Every row comes from one small tree of marks. The marks that hang from a mark follow it in brackets, in the order of their numbers. Every link used is in the known rows. Which tree was each row made from?
Known rows
Z260(Z476(Z305 Z307 Z684 Z719)): [ -7  -6   4   4  16   2 -14   9 -16   6  26  10  -4 -13  14  -9 -11   6
  -7 -18 -14   6  -3   2   1  -1  -5   5   6 -19  23  23   2  18  -7 -13
  -5   6   0 -20   8  -5  -7  19  16  14  -4   1   6  -7]
Z482(Z260): [-11  -7  -3   9   2  -4  -9  22  -8  -4  12  -6  27 -11  14 -16   7   1
  -7 -29   4  -7 -16 -13   0   8   8  -5 -11 -19   4  30  -5   9  -3 -20
 -15  -2 -13  -4  -5  -4   0  19   9 -14 -13   4   8   0]
Z684(Z476): [ -4  -8  -2   7  -2 -11   1  13 -14  -4  25  -2  14 -17  18 -10  11   1
  -4 -15  -1  -7 -13 -10  -2   7   4  -1 -12 -10 -11  18  -6   6  -6 -14
 -18   0   0 -23  -3   7   3  19  12  -9  -8   5   6  -3]
Z476(Z305(Z126) Z307 Z684(Z560(Z260)) Z719): [  0  -1   7   9  32   4 -16  -7 -14   0  35   3 -11  13   8  -4 -19   1
  -3  -3  -9  22  -2   2  14  -3 -12   1   9   0  18  22   9  10   0  15
   0   6   0  -8   3  14   3  20  20  17   6  -3   0  -2]
Z684(Z476 Z560): [ -6  -8  -6  12  -6  -8   5   3  -7 -10  30  -7   8  -6  18  -8   6   5
  -2 -17   1   1  -9  -8   5   4   3   1 -16  -8  -9  20  -7   5  -5  -7
 -18  -1  -1 -23  -6  21  12  18  12 -10  -7   7   8   2]
Z305(Z476): [-12  -9  -4   5  -1  -7  -1  11 -22  -3  20   2  18 -14  17 -10   9   3
  -2 -28  -4  -2 -11  -9   3  11   5  -8  -9 -11  -1  18  -5   2   3  -6
  -8   3 -13 -19   7   7  11  20   9 -10 -11  11  -5  -3]
Z684(Z476(Z305 Z307 Z482 Z719) Z560): [  1  -3   9  15   8  -4   2 -11  -6  -8  45   2  -3  13  11  -2  -4   8
  -4  -4  -8   9  -3   3   7  -7  -5   0   0  -3  13  13   6   7  -3   2
  -4   7   3 -22   2  20   3  17  24   6  -4   0  15  14]
Z305(Z126 Z476(Z307 Z482(Z260) Z719)): [-10  -3   5  11  20   3   4  -3 -15  -1  31   7  23   3   2 -13   2  15
  -9 -32  -8   2  -8  -8   4  -4   0 -25  10   1  22  11   8  -4  11  23
  11  12 -20  -5  13  13  14  23  26  -3  -8   6  -2  11]
Z560(Z260(Z476(Z305(Z126))) Z684): [-18  -7  -4  -2  13  -3  -8   8 -22   8  18  -2   9 -26  25  -6  -4  -8
   4  -2   5  20 -17   0  -3  10   4   1   7  -8 -12  32  -7  -1   4  -6
  -9   3  -6  -5  -2   0 -10  21   8   7   2  -5  -5 -16]
Z482(Z260(Z476(Z305(Z126) Z684 Z719))): [ -7  -6  -1   7  14   3 -14  18  -6   5  11   4  11 -12   9 -16 -13   5
 -16 -32  -7   3 -15  -3  -1   1  -1  -3   3 -19  23  26   2  17   3 -14
  -6   5 -11  -5   2  -3   2  24  12   0  -2   2   6  -6]
Z482(Z260(Z476(Z307))): [-19  -7  -5   7   1   1  -3  17  -8   1  17  -1  27 -15  13 -17   7  11
  -5 -35  -2  -6 -13  -8  -1  -1  10  -7  -2 -20  18  32  -6  10  -7 -17
 -13   3 -14  -9   2  -6  -1  20  16  -9 -10   4  10  -5]
Z482(Z260(Z476)): [-18  -8  -8   6  -2  -1  -5  23  -6   2   9  -3  28 -20  15 -17   7   6
  -9 -36   1  -7 -17 -10  -3   3  10  -6  -7 -23  11  32  -8  11  -4 -23
 -11   1 -15  -7   0  -5   2  21   9 -11 -12   4  10  -6]
Z126(Z305(Z476(Z307 Z719))): [ -5  -2   2   3   6  -8  -2  11 -18   4  16  -6   9  -5  19  -7   8   9
  10 -17  -4   1  -8  -4  -1  10   1  -5   1 -13  -1  16  -2  -1  -5   0
  -5   5 -11 -12   9   6   4  18  12  -3  -7   6  -4  -3]
Z719(Z476(Z305 Z482)): [  4  -5   6   6   1  -9 -11  10 -24   3  20  -3  12  -7  22  -9  10   0
  -6   2  -5  -6 -18  -3  -7   9  -2  -4  -8 -16 -10  27   2  15  -1 -12
  -2   4   1 -10   0  -7   0  15  13  -5 -15   3  10   5]
Z305(Z126 Z476(Z684(Z482))): [-10  -7  -5   0  17  -2  -8   1 -20  -4  21   6   6  -5  13 -12  -4   4
  -8 -27  -8   1  -9  -8   8   4  -8 -10  -4   0  -1  14   4  -5  11  12
  -5   3  -8 -17   9  13  21  22  15  -9  -6   9 -10 -12]
Z560(Z260(Z476(Z305 Z719)) Z684): [-18  -6  -3  -1  11  -1  -9  12 -20   7  20  -2   7 -22  27  -3  -1 -10
   4   1   7  24 -12   0  -7   9   7   1   8 -11  -5  29  -6   1  -1 -13
  -3   1  -8  -5  -4   0 -15  21   6   9   0  -7  -3 -11]
Z307(Z476): [ -7  -7   0   9   2 -10  -9  17 -20  -7  13  -7  17 -19  17 -14  11  -4
  -2 -22  -9  -6 -20 -10  -5  11   8   2 -21 -21   8  30  -1   6  -7 -15
 -25  -6  -1 -26  -4   8  -6  21   8   3 -21   2   2  -6]
Z476(Z305(Z126) Z307 Z482(Z260) Z684(Z560)): [  5   1  14  13  27   4 -15 -12  -5  -5  35   6  -5  22   5 -10 -23   7
 -12 -17 -13   9  -9   7  16  -7 -14   3   5  -1  28  29  17   9   5   8
  -8   8   0  -8   7   5   5  18  28   6   1   1  10   8]
Z126(Z305(Z476)): [ -3  -4  -1   1  -2 -12  -4  15 -17   4   8  -7  11 -13  21 -10   6   4
   8 -19  -2  -4 -14  -5  -2  16   2  -2  -6 -15 -11  20  -3  -2   0  -8
 -13   4  -9 -13   7   5   6  16   7  -8  -8   8  -6  -9]
Z476(Z684): [  0  -4   1   3  11  -6 -19  16 -17  -3  17   0   5 -10  19 -11  -2  -5
  -7 -19  -3  -3  -7 -10   2  12  -2   7 -12 -14  -2  27   0   9  -6 -16
 -15  -4   0 -16  -3  -2   0  18   6  -2 -11   4   0  -6]
Z305(Z126): [ -4  -9  -2   7  11  -7  -8   9 -18  -1  14  -3  19 -25  10 -16   4   2
  -6 -20  -1  -6 -15 -18   0  12   1 -12  -5 -10 -12  23  -4   3   5   1
 -11   0  -6 -11  -5   6   7  16  12  -3 -18   3  -3  -2]
Z476(Z305 Z307 Z482 Z684(Z560(Z260))): [  1   5  12   8  22   0 -16 -10 -12  -3  41   5  -9  21  15  -2 -17  -3
  -2   2  -9  14  -6  10  16  -3 -10   6   1  -1  17  28  16   6  -2   1
  -6   6   6 -12  11   4  -7  17  19  14   2  -4   7   2]
Z560(Z260 Z684(Z476(Z307 Z482))): [-12   1   4   2  12  -6   2   1 -21  -2  39  -5  13  -2  28  -2  11  -6
   8   6   9  18 -10  -1  -2   3   6  -1   3   7 -14  26   0 -11  -6  -1
 -11   3  -2  -9  -2   5 -12  20  17   0   3  -7   1  -1]
Z260(Z476(Z684 Z719)): [-10  -6  -4   2  10   1 -12  18 -14   5  14   4   7 -23  18 -11  -3   3
 -11 -27  -5   0  -5  -8  -6   6   2  -1  -2 -19  11  22  -3  12  -5 -18
  -2   1  -6 -16   2   0  -2  22   7   8 -13   2   2  -6]
Z260(Z476(Z307 Z719)): [-18  -7  -4   6   6   1  -2  11 -15   4  23   3  17 -24  15 -12   8  10
  -3 -24  -6  -2  -3 -10  -4   1   6  -9   3 -20  13  23  -7   9  -9  -9
  -1   4  -9 -18   4   0  -4  19  15   8 -16   0   6  -2]

Which tree is each row?
[-19  -2  -5   5   9  -3   4 -12  -3  -8  46  -4  -2  21  19   1   3   1
   4  10  -2  17  -4   3  13 -13  -4  -7  -1   3   3  14   3  -4  -6   5
  -5   3   4 -19   0  24   5  19  20   1   2  -6  13  -8]	Z684(Z476(Z305 Z307 Z719) Z482 Z560(Z260))
[  0  -2   4   0   8  -8  -9  10 -19   3  17  -4   1  -1  21  -9   0   7
   8 -20  -7   0  -8   1   3  11  -3   4  -3 -11  -2  21   2   0  -6  -3
 -14   5  -5 -15  12   2   5  18  13  -5  -1   9  -7 -10]	Z126(Z305(Z476(Z307 Z684)))
[-14  -4  -4   0  13   2  -9  11 -12  -4  21   4  10   7  17  -9  -1   1
 -10 -29  -4   5  -4  -5   4   1  -2  -7  -6  -7  14  13   4   0   2  -6
   2   1 -14 -12   7   9  12  25  10 -11  -6   7  -2  -5]	Z305(Z476(Z684(Z482(Z260)) Z719))
[ -4  -4   6   7  16   3 -10  -9 -12   2  31  11  -6  -5  11 -10 -17  10
  -9 -18 -16   6  -7   6   8  -4  -9   2   7 -10  20  28   9  10   2   3
  -6  10   2 -20  12   5   4  19  23  16  -5   1   6  -2]	Z260(Z476(Z305(Z126) Z307 Z482 Z684(Z560)))
[-24  -6  -6  -6  17   0  -8   4 -16   4  21  -2   6 -15  27  -4  -1  -9
   2   7   5  23 -12  -2  -4   3   1  -7  10  -5  -9  25  -3  -8   5  -4
   1   0  -5  -5  -4   4  -8  20   9   5  -2 -10  -2 -18]	Z560(Z260(Z476(Z305(Z126) Z719)) Z684(Z482))
[ -8   2  -4  -3   9  -5  -8   9  -9   2  16  -7  -1   8  25  -4  -2   0
   6 -10   1  10  -7   0   4   9  -3  -2  -5  -6  -4  16   4  -8  -1   0
  -2   2  -9  -8   7  16   9  21   5  -3  -1   3  -6 -13]	Z126(Z305(Z476(Z684(Z482 Z560(Z260)) Z719)))
[  3   3   9   1  15  -6  -7   7 -15   5  21   1   1   6  19  -6  -1   7
   4 -15  -8   3  -4   2   0   8  -4  -1   3  -9   6  15   9  -3  -2   2
  -2   8  -8 -11  14   5   2  18  15   2  -4   4  -4   1]	Z126(Z305(Z476(Z307 Z482 Z684 Z719)))
[  0  -2   3   6  19   0 -20   6 -10   0  24  -1 -11   8  16  -2 -18 -10
  -7  -3  -3  19  -6   2   8   5  -8   8  -4  -8  11  21   5  13  -1  -8
  -1   0   0  -9  -2  11  -2  20   6  12   1  -2   1  -3]	Z476(Z305 Z684(Z560(Z260)) Z719)
[-15  -4   0   1  17   2  -7   1 -20  -5  33   7   4   9  17  -6   2   5
  -3 -22  -9   7   2  -4   8  -2  -5  -6  -1  -5  14  12   5  -2  -2   4
   1   2  -9 -19  11   8  10  21  17  -4  -5   6  -3  -5]	Z305(Z476(Z307 Z684(Z482) Z719))
[ -7  -3  -1   2  10  -2 -13  -3 -20  -2  33  -5  -4  19  27  -6   4   1
   1   7  -5  10  -8   4   8  -3  -9   2  -8  -6  -5  33   3  11 -11   0
  -6   1   5 -11  -1   2   6  16  17  -5   0   2  10 -10]	Z719(Z476(Z305 Z307 Z684(Z482 Z560(Z260))))
[  0   5   3   1  11  -6  -6   8 -10   4  17  -4   1   8  21  -4  -4   1
   3 -12   0  10  -8   1   1  11  -2  -4  -1  -5   1  16   8  -6   3   2
   2   7 -11  -5  11  15   6  22   7   3  -2   3  -6  -4]	Z126(Z305(Z476(Z482 Z684(Z560(Z260)) Z719)))
[ -2  -1   5  10   4  -7   2  13  -5  -3  28   0  19  -3  12  -9   7   3
 -12 -18   0  -4 -11  -8  -6  -1   4  -9  -5  -7   7  12   4   4  -1 -10
  -3   4  -8 -10  -2   8   1  23  16  -6 -10   0  12  11]	Z684(Z476(Z482(Z260) Z719))
[ -2  -2   9   5  24   2 -13  -1 -15   8  29  14  -3 -10   8  -9 -15   9
 -12 -18 -17   5  -5   3   0  -4  -8  -4  13 -12  24  20  10  12   3   0
   4  11   0 -17  13  -1  -4  20  22  20  -8  -3   4   0]	Z260(Z476(Z305(Z126) Z307 Z482 Z684 Z719))
[-12  -9   3   2  14  -4  -3  -4 -14  -8  31  -3   4   3  22  -7   1   3
   0  -4  -2  13 -12   1   3  -5  -4   6   3  -3  -6  25  -2  -3  -1  -3
 -21  -2   2 -14  -7   2   1  17  23 -13   3  -1   9  -5]	Z560(Z684(Z476(Z305(Z126) Z307) Z482(Z260)))
[ -2  -2   7   5  23   1 -16   9 -18  -2  29   3   3   2  15  -9  -2   2
  -5 -17  -6   5   3  -8   3   3  -4   2  -1 -11  14  22   3   9 -11  -4
  -4   0  -2 -15   0  -1  -4  18  15   7  -9   1   2   3]	Z476(Z307 Z684 Z719)
[-13  -1   5  10  11   2   2   4 -14  -4  33   5  23   7  10  -9   7  11
  -6 -30  -5   2  -5  -5   2  -3   4 -17   4  -5  23  13   7  -1   3   4
   7   9 -19  -9  13   7   5  23  21  -5 -10   6   3  12]	Z305(Z476(Z307 Z482(Z260) Z719))
[-23  -8  -4  -1  11   2  -7   7 -12  -5  22  -5  14  -6  28  -9   8   2
  -1 -13   4  12  -4  -6  -4  -1   4   0   1 -13   1  30  -7  -5  -6 -13
  -8  -6  -9  -9  -8  -2  -5  17  15  -9 -12  -4   8  -4]	Z560(Z684(Z482(Z260(Z476(Z307 Z719)))))
[  6   4  19  10  29   3 -20   4  -8   0  33   9  -1  21   8  -6 -16   2
 -13 -12 -13   8  -3   7   6  -6 -10   3   8  -9  35  21  18  14  -3  -7
   1   7  -2  -6   7  -8 -11  19  23  10  -2  -4  12  11]	Z476(Z305 Z307 Z482(Z260) Z684 Z719)
[-21  -9  -2  -1  10   0 -10   3 -13  -6  22  -3   8  -5  27  -8   3   0
   1 -10   0  12 -10   0  -1   0   1   7   1 -15   0  33  -6  -2  -4 -17
 -16  -5  -4 -13  -6  -7  -6  15  16  -9  -6  -2   9  -8]	Z560(Z684(Z482(Z260(Z476(Z305 Z307)))))
[ -1  -6   4   4  18  -8 -21   6 -18  -6  15   0  -5  -5  14 -12  -9  -8
  -8 -12 -19   2 -20   0   3   3  -8   8 -14 -14  12  27  10   5   1  -6
 -24  -4  10 -27  -1   7  -2  22  13   9 -10  -1   1 -15]	Z307(Z476(Z305(Z126) Z684(Z482)))
[-16  -2  -3   8   6   1  -1  -1  -7   1  32  -1   9  -2  17  -4  -1   2
   0  -7   0  13  -7  -1   6  -1   3  -8   1  -8  10  26   1   3  -2  -2
   3   6  -7 -10   5  14  -2  19  14  11  -8  -4   7  -1]	Z684(Z560(Z260(Z476(Z305 Z307 Z482 Z719))))
[-20  -1  -5   2  15   4  -3  -4 -15  -6  38   3   2  19  19  -4   0   3
   1 -17  -4  17   3  -1  13  -5  -4  -8  -2   1  14  15   5  -6  -2  11
   4   3 -11 -15  11  19  13  24  16  -2  -1   4  -3  -6]	Z305(Z476(Z307 Z684(Z482 Z560(Z260)) Z719))
[  0   1   6   7  11   0 -11  10 -20   0  27  -2  16  12  22 -13  11   7
  -9 -14  -3  -4 -11  -3  -3   0  -1  -5  -7  -9   7  34   6  12 -11  -4
  -3   4  -5  -4   2  -8   3  19  21 -10  -9   4  12   6]	Z719(Z476(Z307 Z482(Z260) Z684))
